Each row was made from one small tree. Brackets hold a mark, then the marks that hang from it, in alphabetical order. Every link used is in the known rows. Write each row's tree.
Known rows:
[T [L [A C] [Y P]]]: [-0.10  0.04  0.31  0.50  0.01 -0.06 -0.05 -0.07  0.33  0.15 -0.19 -0.05
 -0.36 -0.02  0.05  0.10  0.27  0.10 -0.63  0.22  0.38 -0.17 -0.43]
[A C]: [-0.22 -0.10  0.02  0.19 -0.02  0.09  0.14  0.05  0.17  0.10 -0.29 -0.01
 -0.23  0.02 -0.08 -0.13  0.01  0.27 -0.09  0.14  0.12  0.10 -0.34]
[P C]: [-0.05 -0.15  0.06  0.27 -0.02 -0.02  0.07  0.01  0.18  0.19 -0.37 -0.25
 -0.16  0.06 -0.09 -0.04 -0.09 -0.25  0.05  0.07 -0.12  0.02 -0.30]
[A C [L T]]: [-0.23  0.17  0.07  0.15 -0.05  0.08  0.02  0.15  0.03  0.07 -0.24  0.19
 -0.06  0.13  0.36 -0.09  0.03  0.10 -0.19  0.18  0.12  0.08 -0.29]
[Q [P C]]: [ 0.02 -0.28  0.24  0.33  0.02 -0.15  0.06  0.03 -0.03  0.19 -0.62 -0.12
 -0.19  0.28 -0.17  0.09 -0.06 -0.08 -0.10 -0.04 -0.14 -0.14 -0.15]
[L A T Y]: [-0.34  0.03  0.39  0.29  0.11 -0.01 -0.16  0.03 -0.09  0.13 -0.28  0.32
 -0.17  0.10  0.64  0.07  0.20 -0.23 -0.29 -0.11  0.25 -0.02 -0.13]
[Y P]: [-0.14  0.02  0.05  0.29  0.22 -0.45  0.09  0.15  0.16  0.17 -0.12  0.00
 -0.09  0.23  0.04  0.00  0.05 -0.03 -0.03  0.20 -0.09 -0.16 -0.29]
[P [C Q]]: [ 0.11 -0.24  0.08  0.18 -0.02 -0.05  0.06  0.17  0.12  0.17 -0.30 -0.24
 -0.16  0.17 -0.08 -0.15  0.06 -0.39  0.02 -0.09 -0.14 -0.07 -0.49]
[Y [L T] [P [C Q]]]: [ 0.18 -0.03  0.13  0.22  0.07 -0.07 -0.19  0.42 -0.05  0.22 -0.19 -0.17
 -0.01  0.52  0.42  0.05  0.29 -0.54 -0.03  0.05 -0.17 -0.29 -0.64]
[C [Q P]]: [ 0.03 -0.33  0.19  0.19  0.15 -0.35  0.00  0.26 -0.16  0.16 -0.42  0.13
 -0.10  0.30 -0.08 -0.03  0.10 -0.03 -0.20 -0.21 -0.12 -0.22 -0.24]
[Y [L Q T]]: [ 0.10  0.06 -0.02  0.49  0.17  0.07 -0.28  0.20 -0.19  0.11 -0.09  0.18
  0.29  0.09  0.84  0.06  0.09 -0.30 -0.23  0.10  0.03  0.03 -0.12]
[L A [Q P] Y]: [ 0.16 -0.25  0.39  0.64  0.16 -0.11 -0.10 -0.03 -0.23  0.17 -0.30  0.34
 -0.04  0.22  0.57  0.16  0.15 -0.05 -0.73 -0.12  0.15 -0.18  0.14]
[C Q]: [-0.02 -0.17  0.04  0.14  0.13 -0.23  0.01  0.24  0.05  0.15 -0.17  0.03
 -0.09  0.11 -0.01 -0.16  0.07 -0.18 -0.06 -0.12 -0.07 -0.08 -0.38]
[Y L]: [ 0.06  0.03 -0.05  0.32  0.08 -0.11 -0.25  0.26  0.01  0.23 -0.16 -0.04
 -0.10  0.15  0.00  0.01 -0.07 -0.10 -0.15  0.03 -0.14  0.01 -0.31]
[K [C Q]]: [-0.12 -0.13 -0.01  0.27  0.11 -0.12  0.00  0.19  0.23  0.15 -0.11  0.23
 -0.14  0.11 -0.06 -0.22  0.00 -0.28 -0.04  0.05 -0.25  0.22 -0.39]
[L A T]: [-0.41  0.04  0.27  0.35  0.17 -0.19 -0.02 -0.01 -0.01  0.20 -0.35  0.28
 -0.03  0.04  0.80  0.05  0.11 -0.18 -0.11 -0.09  0.17  0.03 -0.12]
[A [L Q Y]]: [ 0.32  0.11  0.01  0.45  0.05 -0.05 -0.15  0.15 -0.06  0.08  0.08  0.15
  0.04  0.11  0.26 -0.04 -0.05 -0.23 -0.57  0.15 -0.03 -0.02 -0.04]
[L [Q P]]: [ 0.11 -0.24  0.12  0.55  0.21 -0.26  0.04  0.04 -0.18  0.13 -0.34  0.22
  0.15  0.16  0.33  0.08  0.00  0.03 -0.33  0.01 -0.02 -0.11  0.10]
[T L]: [-0.14  0.02  0.02  0.38  0.11 -0.28 -0.11 -0.03  0.26  0.13 -0.26 -0.09
 -0.07 -0.32 -0.21  0.03 -0.08 -0.14 -0.15  0.08  0.04  0.03 -0.25]
[Q P]: [-0.09 -0.21  0.19  0.31  0.15 -0.33  0.01  0.10 -0.10  0.16 -0.48  0.14
 -0.10  0.21 -0.10  0.07 -0.06  0.11 -0.17 -0.05 -0.09 -0.13 -0.04]
[Y C P]: [-0.23  0.06  0.06  0.10  0.08 -0.66  0.20  0.14  0.25  0.22  0.10 -0.19
 -0.02  0.28 -0.02  0.01 -0.05 -0.14 -0.09  0.39  0.10 -0.15 -0.34]
[K [C [Q P]]]: [-0.06 -0.29  0.15  0.34  0.15 -0.24 -0.01  0.20  0.03  0.17 -0.36  0.37
 -0.16  0.29 -0.12 -0.09  0.02 -0.13 -0.18 -0.06 -0.27  0.06 -0.23]
[Y [L [A C] T] P]: [-0.20  0.10  0.27  0.43  0.08  0.02 -0.11  0.20  0.03  0.25 -0.25  0.13
 -0.13  0.40  0.83  0.12  0.32  0.08 -0.33  0.20  0.22 -0.15 -0.45]
[T [L [A P] [Y C]]]: [-0.16  0.17  0.38  0.24  0.08 -0.25 -0.03 -0.10  0.32  0.16 -0.12 -0.12
 -0.17 -0.07  0.02  0.05 -0.12 -0.16 -0.59  0.16  0.34 -0.11 -0.19]

Which tree is each row?
[-0.04 -0.13  0.14  0.61  0.06  0.13  0.15 -0.12  0.13  0.16 -0.21  0.12
 -0.01 -0.02  0.74 -0.05  0.14  0.16 -0.45  0.14  0.30  0.11 -0.15] -> [L [A C] Q]
[ 0.11 -0.02  0.21  0.72  0.12 -0.07 -0.22 -0.17  0.13  0.13 -0.09  0.08
  0.00 -0.31  0.45  0.11  0.11 -0.31 -0.71  0.03  0.29 -0.03 -0.08] -> [T [L A Q Y]]
[-0.11  0.21  0.14  0.13  0.02 -0.06 -0.22  0.22 -0.12  0.05 -0.11  0.28
 -0.08  0.18  0.29 -0.01  0.02 -0.27 -0.29  0.04  0.02 -0.02 -0.15] -> [A [L T Y]]
[ 0.24 -0.08  0.30  0.66  0.08 -0.05  0.02 -0.05  0.11  0.22 -0.08 -0.09
 -0.07  0.30  0.64  0.12  0.23 -0.38 -0.49  0.17  0.08 -0.21 -0.20] -> [L A Q [Y [P C]]]
[ 0.08 -0.08  0.22  0.58  0.14 -0.02 -0.09 -0.06 -0.03  0.14 -0.05  0.22
 -0.04  0.02  0.64  0.03  0.13 -0.20 -0.56 -0.02  0.19 -0.02 -0.02] -> [L A Q Y]
[ 0.24 -0.17  0.18  0.60  0.14 -0.12 -0.22 -0.04 -0.10  0.04 -0.28  0.12
  0.03 -0.12  0.02  0.18  0.07 -0.12 -0.68  0.03  0.16 -0.16  0.05] -> [T [L [Q P] Y]]
[-0.35  0.04  0.39  0.28  0.07  0.10  0.03  0.06  0.03  0.11 -0.24  0.27
 -0.27  0.33  0.66  0.07  0.39  0.10 -0.38  0.16  0.37 -0.17 -0.38] -> [L [A C] T [Y P]]
[-0.39  0.07  0.18 -0.11 -0.03 -0.16 -0.04  0.12 -0.03  0.06 -0.01  0.08
 -0.04  0.14  0.17  0.00  0.02 -0.33 -0.19  0.17  0.33 -0.04 -0.23] -> [L T [Y C]]
[ 0.10 -0.01  0.19  0.41  0.10  0.11 -0.03  0.05 -0.07  0.04 -0.09  0.02
  0.10  0.30  0.68  0.09  0.27 -0.49 -0.23  0.24  0.08 -0.23 -0.23] -> [L Q T [Y [P C]]]
[ 0.22  0.03  0.11  0.12 -0.03 -0.05  0.01  0.40  0.08  0.10  0.06  0.04
 -0.31  0.49 -0.11 -0.15  0.24  0.03 -0.50  0.17  0.01 -0.27 -0.59] -> [A [C Q] [L [Y P]]]
[ 0.15 -0.14  0.18  0.12  0.12  0.07  0.15  0.19  0.14  0.13 -0.40 -0.20
 -0.15  0.29 -0.06 -0.21 -0.03 -0.22  0.05 -0.06 -0.25 -0.16 -0.41] -> [A [P [C Q]]]
[-0.06  0.12  0.15 -0.16 -0.09 -0.26 -0.13  0.37 -0.08  0.07  0.17  0.08
 -0.01  0.32  0.21 -0.12  0.07 -0.51 -0.40  0.09  0.20 -0.15 -0.40] -> [A [L T [Y [C Q]]]]
[ 0.48 -0.14  0.22  0.54 -0.06  0.03 -0.10  0.09 -0.20  0.13 -0.28  0.01
 -0.03  0.37  0.13  0.10 -0.03 -0.26 -0.64  0.07 -0.13 -0.18  0.01] -> [A [L [Q [P C]] Y]]
[ 0.06  0.24  0.30  0.13  0.03  0.26 -0.07  0.16 -0.02  0.01 -0.35  0.06
 -0.13  0.36  0.23 -0.06 -0.07 -0.30 -0.21  0.09 -0.14 -0.12 -0.18] -> [A [L T Y] [P C]]
[ 0.10 -0.24  0.34  0.41  0.04  0.21 -0.09  0.01 -0.32  0.04 -0.44  0.16
  0.06  0.28  0.52  0.15  0.18 -0.34 -0.36  0.00  0.10 -0.19  0.02] -> [L [Q [P C]] T Y]
[-0.07 -0.01  0.13  0.34  0.15  0.14 -0.14  0.06 -0.20 -0.02 -0.08  0.31
  0.13  0.03  0.67  0.00  0.17 -0.29 -0.29  0.07  0.18  0.00 -0.04] -> [L Q T Y]
[-0.02  0.04  0.15 -0.01 -0.10  0.26 -0.12  0.34 -0.11  0.00 -0.11  0.24
 -0.20  0.28  0.22 -0.18  0.25 -0.10 -0.40 -0.01  0.18 -0.06 -0.49] -> [A [C Q] [L T Y]]
[ 0.21  0.20  0.16  0.46  0.14  0.16  0.08  0.07  0.00  0.05 -0.27  0.06
  0.27  0.25  0.80 -0.07 -0.10 -0.34 -0.18  0.21 -0.16 -0.07 -0.03] -> [A [L Q T] [P C]]
[ 0.00 -0.14  0.32  0.24  0.03 -0.01  0.07  0.19  0.12  0.17 -0.09  0.06
 -0.38  0.40  0.26 -0.07  0.42  0.07 -0.52  0.02  0.25 -0.28 -0.57] -> [L [A [C Q]] [Y P]]
[-0.21  0.01  0.21 -0.15  0.05 -0.36  0.00  0.34 -0.03  0.10  0.17  0.03
 -0.02  0.44  0.26 -0.03  0.28 -0.46 -0.23  0.19  0.26 -0.31 -0.51] -> [L T [Y [C Q] P]]
[-0.17  0.02  0.43  0.35  0.06 -0.04 -0.04  0.01  0.03  0.18 -0.29  0.02
 -0.21  0.37  0.64  0.16  0.29 -0.42 -0.24  0.07  0.14 -0.22 -0.34] -> [L A T [Y [P C]]]
[ 0.08 -0.21  0.20  0.26  0.02 -0.26  0.01  0.07 -0.16  0.11 -0.03  0.07
  0.07  0.26  0.12  0.09 -0.02 -0.15 -0.61  0.19  0.25 -0.17  0.04] -> [L [Q P] [Y C]]
[-0.22  0.25  0.14 -0.07 -0.09 -0.26 -0.10  0.22 -0.03  0.08  0.12  0.10
 -0.02  0.24  0.20 -0.02 -0.08 -0.39 -0.36  0.23  0.22 -0.03 -0.21] -> [A [L T [Y C]]]
[-0.05  0.32  0.24  0.11  0.16  0.08 -0.12  0.24 -0.10  0.00 -0.20  0.33
 -0.07  0.31  0.31 -0.07 -0.06 -0.10 -0.28  0.06 -0.07 -0.13 -0.08] -> [A [L T Y] P]
[-0.11  0.22  0.18  0.14 -0.02  0.05 -0.03  0.26  0.01  0.04 -0.07  0.23
 -0.18  0.41  0.27  0.00  0.21  0.07 -0.38  0.31  0.16 -0.18 -0.38] -> [A C [L T [Y P]]]
